What can hang from each mark
K_831: K_823
K_823: K_290 K_544 K_831
K_811: K_544 K_686
K_290: K_823
K_686: K_262 K_811 K_823
K_544: K_831
K_2: K_811 K_823 K_831

Each row was made from one small tree. The marks that hang from a mark follow it in brackets, in the order of their numbers. Every link used is in the known rows. Write each row's tree.
Known rows
K_686{K_811}: [ 1.01  0.76 -1.12 -0.74 -1.86 -3.07 -0.92  1.70 -2.19 -0.02 -0.35  1.04
 -0.60 -0.43  0.13  0.39 -1.03  0.11  0.62  0.81  0.39 -0.27 -0.15]
K_811{K_686{K_262 K_823{K_544}}}: [ 0.36 -1.07 -0.08 -0.43  1.63 -1.00 -0.88 -1.54 -0.71 -1.10 -0.05 -1.29
 -0.84 -0.65 -0.57 -0.68 -0.91 -1.77 -0.06 -0.82  1.70 -0.44  0.26]
K_811{K_544{K_831{K_823{K_290}}} K_686{K_262}}: [ 0.45  0.11 -1.30  0.55  4.09  3.04 -1.74 -3.18  3.73  0.17 -0.09 -0.65
  0.82 -0.01 -2.97 -2.30  3.19 -1.68 -0.11  0.15  2.46 -0.13  1.78]
K_823{K_290 K_544 K_831}: [-1.56 -1.47  0.83 -0.23 -1.15  3.66 -1.03 -2.37 -0.56  4.75  0.17  0.50
 -0.12 -0.42  2.91  1.93 -2.45  0.99  1.74  0.22 -2.28 -0.57 -3.30]
K_686{K_811{K_544} K_823}: [ 2.11  0.67 -0.42  0.64 -2.01 -4.05  1.85  3.25 -0.91 -2.04 -0.42  0.78
 -1.28  1.01 -2.07 -1.41 -0.38  0.50  0.55 -0.47 -1.63  0.27  1.77]
K_290{K_823{K_831}}: [ 2.90  1.08 -1.39  0.51 -2.69 -1.76 -3.68 -2.50 -3.90 -3.24  0.12  0.77
 -0.40 -0.08  1.15 -0.80 -2.13  0.93 -1.65 -0.18 -0.56 -0.02 -1.24]
K_831{K_823{K_290 K_544}}: [-3.58 -0.28  0.22  1.68 -0.09  2.93 -1.58 -1.17 -3.03  1.36 -0.71  0.27
  0.74  0.28  1.88  0.66 -0.51  0.78  1.69 -0.81 -0.79  0.92 -0.57]
K_2{K_811{K_544{K_831} K_686{K_262}} K_823{K_290}}: [-2.62  0.42  0.17  0.03  4.57  2.54  3.52  0.42  6.01  1.73  0.14 -0.40
  1.69  0.90 -1.93  2.69  5.00  0.52 -1.66  1.17  1.40  0.36  3.24]
K_2{K_823 K_831}: [ 3.52  1.22  0.38  1.06  2.22  1.74 -2.23  0.22 -4.86 -0.54  0.27  0.28
  2.91  1.05 -0.38 -0.89  2.85  0.29 -2.15  1.02  0.34  0.54 -1.93]
K_290{K_823{K_544 K_831}}: [ 3.72 -0.66 -0.16  0.74 -2.04 -0.44 -3.06 -2.81 -2.90 -1.87  0.09  0.77
 -0.47  0.06  2.34 -0.03 -2.94  0.85 -0.77 -0.11 -1.53 -0.37 -1.74]
K_811{K_686{K_262 K_823{K_831}}}: [ 1.46  0.08 -1.09 -0.48 -0.15 -0.18 -1.24 -1.58 -0.57 -1.71  0.12 -1.30
 -0.55 -0.79 -1.09 -1.98 -1.88 -1.91 -0.39 -0.39  1.38 -0.25 -0.56]
K_686{K_823{K_544}}: [ 0.24  0.01  1.37  0.17 -1.25 -1.23 -1.18  0.63 -5.11 -1.94 -0.16  0.16
 -0.90  0.04  1.12 -0.32 -2.69  0.77  0.25 -1.13 -1.08 -0.09 -0.85]
K_686{K_262 K_823{K_290 K_544{K_831}}}: [-1.89 -1.26  1.03 -0.68 -2.38 -0.48  0.14 -0.36  1.51  3.05  0.29 -0.28
 -0.08 -1.31  2.37 -0.47  0.67 -0.94  0.92 -1.39 -1.14 -0.41 -1.63]
K_2{K_811{K_686{K_262}} K_823{K_290 K_544{K_831}}}: [-3.76 -0.90  1.57 -0.31  3.21  3.62  3.37  0.70  4.99  3.00  0.37 -0.80
  2.08 -0.09  1.30  4.06  2.51  0.74 -1.03  1.30  1.04  0.07  1.10]
K_823{K_290 K_544{K_831}}: [-3.37 -0.60  1.76 -0.84  0.61  2.35 -2.33 -1.60 -0.89  3.55  0.42  0.56
  0.52 -1.31  3.07  1.91 -0.01  1.70  0.77  0.15  0.01 -0.73 -1.75]
K_686{K_262 K_811 K_823}: [ 1.67 -0.44 -1.31 -0.41 -4.67 -5.25  1.69  2.92  1.16  0.64 -0.25  0.17
 -1.07 -0.74 -0.02 -1.61 -0.08 -2.08  1.08 -0.70 -1.04 -0.07 -0.10]
K_2{K_811{K_544}}: [-0.32  1.26 -0.80 -0.88  2.00 -0.27  0.54  0.54  0.37 -1.08 -0.47  1.42
 -0.75  1.68 -1.52  1.65  0.63  0.01  0.12  0.43  0.61  0.22  1.38]
K_686{K_811 K_823}: [ 0.29  1.13 -0.14  0.07 -3.89 -4.33  0.95  3.75 -2.93 -2.21 -0.21  0.39
 -0.90 -0.30  0.01 -0.85 -2.00  1.10  0.30 -0.23 -0.89  0.36  0.66]
K_686{K_811{K_544} K_823{K_290}}: [-1.96  0.62 -0.37  0.86 -2.05 -3.83  2.83  2.87  0.93  0.55 -0.42  0.47
 -1.33  0.72 -1.26  0.05  1.21  1.37  1.01 -0.70 -1.79  0.56  2.44]
K_811{K_544}: [ 2.17  0.85 -1.01 -0.16  2.65 -0.88 -2.57 -1.82 -2.31 -1.23 -0.51  1.17
 -1.00  1.41 -2.55 -0.51  0.76 -0.60  0.07 -0.29  0.16 -0.31  0.82]

Write each row's tree
[-4.56  1.57 -0.18 -0.08  1.50 -1.07 -1.45 -0.86 -3.38 -2.47  0.00 -1.26
 -0.54 -0.76 -0.57  0.17 -0.38  1.43 -0.79 -0.71  2.43  0.19  2.02] : K_811{K_686{K_823{K_290}}}
[ 2.05  0.90 -0.87 -0.42  2.77  1.47  0.00  0.43  0.65 -0.46  0.01  1.32
  1.00  2.19 -1.50  0.00  3.14 -0.56 -0.23  1.39  1.15  0.37 -0.80] : K_2{K_811{K_544} K_831}
[ 4.53 -2.66  0.11 -0.03 -5.40 -1.64  3.00  2.24  3.07  2.82 -0.05  0.10
 -0.83 -0.56  1.26 -1.27 -2.73 -2.25  2.17 -0.20 -3.57 -0.41 -2.94] : K_686{K_262 K_811 K_823{K_544 K_831}}
[ 2.79  0.28 -0.41 -0.29  2.95  0.16 -1.01 -1.63  2.26 -2.55  0.22 -0.73
 -0.33 -0.09 -3.36 -3.01  1.39 -1.53 -1.10 -0.25  1.98 -0.57  1.62] : K_811{K_544{K_831} K_686{K_262 K_823}}
[-0.60  1.68 -0.34  0.02  3.71  3.25  0.09  0.20  1.62 -3.15 -0.08  0.35
  0.77  1.04 -2.19  0.01  0.46  0.53 -0.78  1.30  2.59  0.41  2.03] : K_2{K_811{K_544{K_831{K_823}} K_686}}
[-2.42  1.30  0.10  0.19 -3.41  0.24 -0.39  0.27 -3.13  0.00  0.13  0.04
 -0.43 -0.44  1.26 -0.66 -1.98  1.46  0.18 -0.99 -1.88  0.44 -1.19] : K_686{K_823{K_290 K_831}}
[ 2.29 -0.01  0.59  0.27 -0.74 -1.55 -4.16 -2.18 -3.08 -2.88  0.49  0.80
  0.11 -0.61  2.43 -0.15 -1.15  1.53 -1.66 -0.03  0.33 -0.46 -0.57] : K_290{K_823{K_544{K_831}}}
[ 0.52 -2.74  0.07  0.15 -5.45 -1.39  3.85  1.91  4.90  5.58 -0.05 -0.19
 -0.70 -0.83  2.17  0.10 -1.19 -1.31  2.63 -0.41 -3.74 -0.21 -2.26] : K_686{K_262 K_811 K_823{K_290 K_544 K_831}}
[-2.45 -0.92  0.51 -0.62  1.25  0.20 -0.63 -1.59  1.35  0.70  0.41 -1.46
 -0.14 -1.57  0.42 -0.17  0.41 -0.62  0.04 -0.65  1.77 -0.55  0.34] : K_811{K_686{K_262 K_823{K_290 K_544{K_831}}}}
[-2.92 -0.82  1.06  0.43 -3.40 -2.91  2.65  3.06 -0.33  1.90 -0.11  0.12
 -0.94 -0.38  1.98  1.41 -0.97  1.76  1.71 -0.52 -2.13  0.18  0.24] : K_686{K_811 K_823{K_290 K_544}}
[-0.18  0.37  1.41 -0.23  1.91  0.84 -2.17 -0.66 -3.43 -3.54  0.37 -0.97
 -0.15 -0.89  0.05 -0.72 -2.63  1.16 -1.11 -0.09  2.03 -0.33  0.29] : K_811{K_686{K_823{K_544{K_831}}}}
[ 3.26 -0.11 -1.16 -0.90  4.60  1.17 -2.57 -3.34  3.00 -0.66  0.22 -0.35
  0.00 -0.28 -3.29 -2.06  2.23 -2.22 -0.70  0.53  3.04 -1.04  1.05] : K_811{K_544{K_831} K_686{K_262}}
[ 1.20  0.21 -0.34 -0.16  1.49  3.04  2.73  0.76  2.37  0.12  0.03 -0.60
  1.52  0.67 -0.78  1.92 -0.32 -0.73 -1.42  1.53  0.41  0.43 -0.07] : K_2{K_811{K_686{K_262}} K_823{K_831}}
[ 1.02  1.05 -0.48  0.50  4.02 -0.84 -1.14 -1.31 -1.93 -4.31 -0.29 -0.63
 -1.15  1.09 -3.95 -1.35  0.14  0.10 -0.84 -0.69  1.72  0.03  3.14] : K_811{K_544 K_686{K_823}}
[ 3.82 -0.93 -1.20 -0.37 -6.14 -2.95  2.20  2.57  2.25  1.33 -0.06  0.06
 -0.71 -0.82  0.27 -2.25 -2.05 -2.23  1.34 -0.15 -2.58 -0.04 -2.07] : K_686{K_262 K_811 K_823{K_831}}
[-1.89 -0.50  1.69  0.90  2.56  3.88  2.86  1.82  0.87  3.34  0.23  0.26
  3.03  1.53  1.95  3.56  3.89  1.50 -0.74  1.61 -0.63  0.91 -1.38] : K_2{K_811 K_823{K_290 K_544} K_831}
[-4.47  0.01  2.35  0.10  3.90  4.08  2.69  1.25  2.08  1.36  0.38 -0.55
  2.03  0.06  1.32  4.51  1.31  2.83 -1.59  1.64  1.07  0.34  1.67] : K_2{K_811{K_686} K_823{K_290 K_544{K_831}}}
[-3.17  1.54 -0.36 -0.01  3.44  3.40  0.76 -0.11  2.51 -1.62 -0.08  0.09
  0.71  0.89 -1.54  0.93  1.56  1.02 -0.50  1.13  2.55  0.57  2.49] : K_2{K_811{K_544{K_831{K_823{K_290}}} K_686}}
[ 3.59 -1.92  0.29 -0.21 -3.46  0.29  0.00 -0.63  0.16  1.58 -0.03 -0.16
 -0.69 -0.35  1.30 -1.85 -2.85 -2.38  1.25 -1.03 -2.81 -0.41 -3.71] : K_686{K_262 K_823{K_544 K_831}}
[-3.37  0.21 -0.96 -0.42 -2.72 -3.19 -0.13 -0.26  0.23  1.69 -0.26 -0.35
 -0.79 -0.80  0.80 -0.72  1.68 -1.53  0.63 -1.89 -0.58  0.24 -0.13] : K_686{K_262 K_823{K_290}}
